Each row was made from one path, in order. Every step used is in the known rows, and no mark comes twice. Write each row's path.
Known rows:
A -> Z: [  2   3  11   0  30  13 -14  -7 -11 -34   8 -21 -18  20 -11   3  19 -15
 -11 -51]
A -> M: [  2   6   2  -4  37 -14 -18 -39 -45 -21   7 -13 -18   4  -4   0  13 -15
 -11 -33]
M -> W -> Q: [  5  18  -9  -2  17 -22  24  11   2  -4  28  -8   0  25   3   7  22 -17
 -13 -15]
A -> Q -> S: [ 10 -36  -3  -3  26 -27 -29  25 -12  -8   8 -25  60  -4   6   6  -5 -15
  -9 -47]
Z -> A -> Q -> S -> D -> W: [  9 -35 -10  -5  -7  -9   5  26  18 -25  20 -12  50 -83  18   6 -24  -2
  -7 -10]
W -> Z -> A: [  6  -7  -2   2 -11   6 -17  -3  16  12  16 -28 -17   5  -5  -7  14  -4
 -12  -5]
M -> W -> Z -> A -> D: [ 11 -12  -4   2   2  -6 -11 -11   6   8  30  -9   1 -26  -4  -4   2   3
 -11  10]
S -> D -> W -> M: [  8  -3   2 -10  18  -4  16 -23  44 -18  23  24 -23 -86   0   9   4 -14
  -7  11]
A -> Z -> W: [  3  -1   9  15  26  13  12 -10 -14 -46  -4 -20  -4  27 -16  -4  22 -12
  -9 -16]
Q -> S: [  3   1  -5  -3  15 -33 -25   3   4 -12   9 -13  39  -2  -2   6  -8 -16
  -5 -38]
S -> D -> W -> Z: [  6  -5  -6  -6  18  25  15  -5  15  23  22   7 -24 -34  -8  10   8 -14
 -10  21]
D -> A -> M -> W: [  2   5  -5  -1  15 -13  21 -52 -48 -20  23  59  -9 -21 -17   7  14 -16
 -18 -36]
A -> M -> W -> Q: [  2  31 -11  -4  38  -9  35 -19 -36 -12  26 -15  -4  10   1   5  15 -14
 -15 -11]
Z -> W -> Q -> S -> D -> A: [ 10  30 -19   3  -5  -2  10  33  27 -18  16  53  36 -35 -10   2 -23 -16
  -9  13]
Q -> S -> D: [  7   3  -8 -10  17 -13 -23   5  18 -15  17  -6  22 -48  -1   8 -22 -15
  -2 -41]
M -> W: [  5 -10  -1   0  13 -32  16 -19 -10 -12  21   0  -5   8  -1   7  22 -15
  -9 -37]
A -> D -> W: [  8  -7   5  -5  26 -37 -33 -12  -9 -17  11  26   1 -13   4   8   5 -11
 -10  17]
A -> Q -> S -> D -> W: [ 10 -35  -9  -8  23 -10   6  26   3 -10  17  -1  51 -64   9  14 -15 -14
  -8 -15]
D -> W -> Z -> A -> M: [ -3   5  -2   1   8  20  23 -36 -22   4  16 -18 -10 -20  -5  -4   9  -1
 -18  32]
Z -> W: [  8  -7   3  11  11 -29   0 -14  -9 -24  -2  -6  -3  28  -6  -6  22 -12
  -7   0]
A -> D: [ 12  -6   4  -6  29 -36 -64  -9 -11 -14  10   9  -7  -2   2   1   4 -11
  -7 -18]
M -> W -> Z -> A -> Q: [  9 -49  -3   4   0  10  24  10  -6  14  29 -35  15  -8   1  -2  22  -2
 -15 -18]
W -> Z: [  5  -7   0  -2  20   8 -18  -5   0  26  14 -17 -16  26 -13   1  20 -17
 -11 -11]
S -> D -> A -> Z -> W: [  7   5   4   9   7  33  11 -10   1 -50   6  53 -22 -32 -27  -1   5 -12
 -11 -23]

Write each row's path:
[ 13 -47   1   3   0  13 -19  18  -1  16  17 -40   6   4   2  -7  16  -3
 -14 -17]
W -> Z -> A -> Q
[  5  27 -15  10  14 -22  11  31  12 -15   6 -17  53  25   1  -1  -7 -13
  -6  20]
Z -> W -> Q -> S
[  8  33 -19 -10  -1   0 -19  35  31  -5  26  52  25 -42  -6   9 -25 -19
 -11 -21]
W -> Q -> S -> D -> A
[  5  27 -15  -4  -1 -31 -20  34  28 -20  20   0  57 -35  18   2 -32   0
 -11  44]
Z -> A -> D -> W -> Q -> S
[  4   1  11  11  31  21  23 -21  19 -48   2 -12  -7 -20 -19  -5  19 -10
 -10  -1]
A -> Z -> W -> M
[ 10 -38  -7   2   0   9 -19  33   9  15  17 -46  57 -16   1  -4 -13  -3
 -13 -20]
W -> Z -> A -> Q -> S
[  7  20  -3  -7  30 -28 -22  20   3  -7  18  18   4   2  11   6   3 -12
 -11  42]
A -> D -> W -> Q
[  4  37 -11   5  30  37  26  39  21 -39  12 -28  33 -23  -9   2 -22 -10
  -4   1]
A -> Z -> W -> Q -> S -> D
[ 10  28 -19   2  15  -6  14  35  27 -17  13 -13  36 -22  -1   2 -21 -14
  -3  17]
Z -> W -> Q -> S -> D
[ 10  -8   7  -5   1 -31 -20 -22  41 -34  19  22   0 -79   7  -4  -4   2
 -11  37]
Z -> A -> D -> W -> M
[  6   6 -13  -6  21  39  32 -46 -27  15  34  54 -26 -63 -25   7   3 -14
 -15 -15]
S -> D -> A -> M -> W -> Z
[  7  31  -7   8   9  43  18  23  11 -40  14  46 -20 -14 -19   0   7 -13
 -13   1]
S -> D -> A -> Z -> W -> Q
[  6  32 -17 -11  21  -5 -14  38  29  -5  24 -14  26 -31   5   7 -25 -17
  -5 -17]
W -> Q -> S -> D
[ -2  37 -21  -2   8 -13  37  -2 -11 -25  29 -32  49 -32  10  -1 -21  -2
 -14  -9]
Z -> A -> M -> W -> Q -> S
[  3  26 -19  -2  17 -26  26  26  12  -2  28 -14  49   4   4  11  -8 -15
 -10 -18]
M -> W -> Q -> S
[ 11  -3  -3  -7  -5  -8 -29 -12  10 -17  19  68 -33 -39 -11   6   4 -18
 -10 -42]
S -> D -> A
[ -2  40 -22  -3  19  -9  32  -7 -26 -11  30  46  47 -22 -10   9 -16 -18
 -19 -16]
D -> A -> M -> W -> Q -> S
[  2  38  -9  13   9  23  19  35   9 -38   6  35  48  14 -20   0 -11 -15
 -17   1]
D -> A -> Z -> W -> Q -> S
[ 13 -45   5   2  -5 -23 -28  13  -8 -23  12 -29   7  -2  14  -7  16  -4
 -12 -39]
Z -> A -> Q
[ 14 -43   4   0   6 -17 -35   8 -20  -9  10  49   6   6  -6   4  22 -19
 -17 -48]
D -> A -> Q
[  5   6 -10  -8  15   4  23 -52 -32 -23  30  65 -25 -69 -15   9   1 -15
 -14 -41]
S -> D -> A -> M -> W
[ 10 -35  -4  -1   6 -22 -34  22 -11  -7  11  43  57 -17  -3   8  -8 -19
 -15 -50]
D -> A -> Q -> S
[  6  -6  -5  -3 -13  23  17  -4  30   7  25  -5 -24 -53   0   1   2  -3
 -11  24]
S -> D -> W -> Z -> A
[  0  30 -13  -4  15 -24  15  32  17  -3  18  -5  48   5   9  11  -9 -17
 -12  20]
D -> W -> Q -> S
[  4 -11  -5   1  18   4  25 -13  -4  25  27 -12  -6  15 -14   7  24 -14
 -11 -13]
M -> W -> Z
[  6  23  -9  -9  16  -2  16  20  21  -6  24  10 -16 -21   8  10   6 -17
  -9  19]
S -> D -> W -> Q
[ 10  -8   5   9  16 -22  11 -25  27 -27   4   2  -1 -18 -10  -7  21 -12
  -8  14]
Z -> W -> M
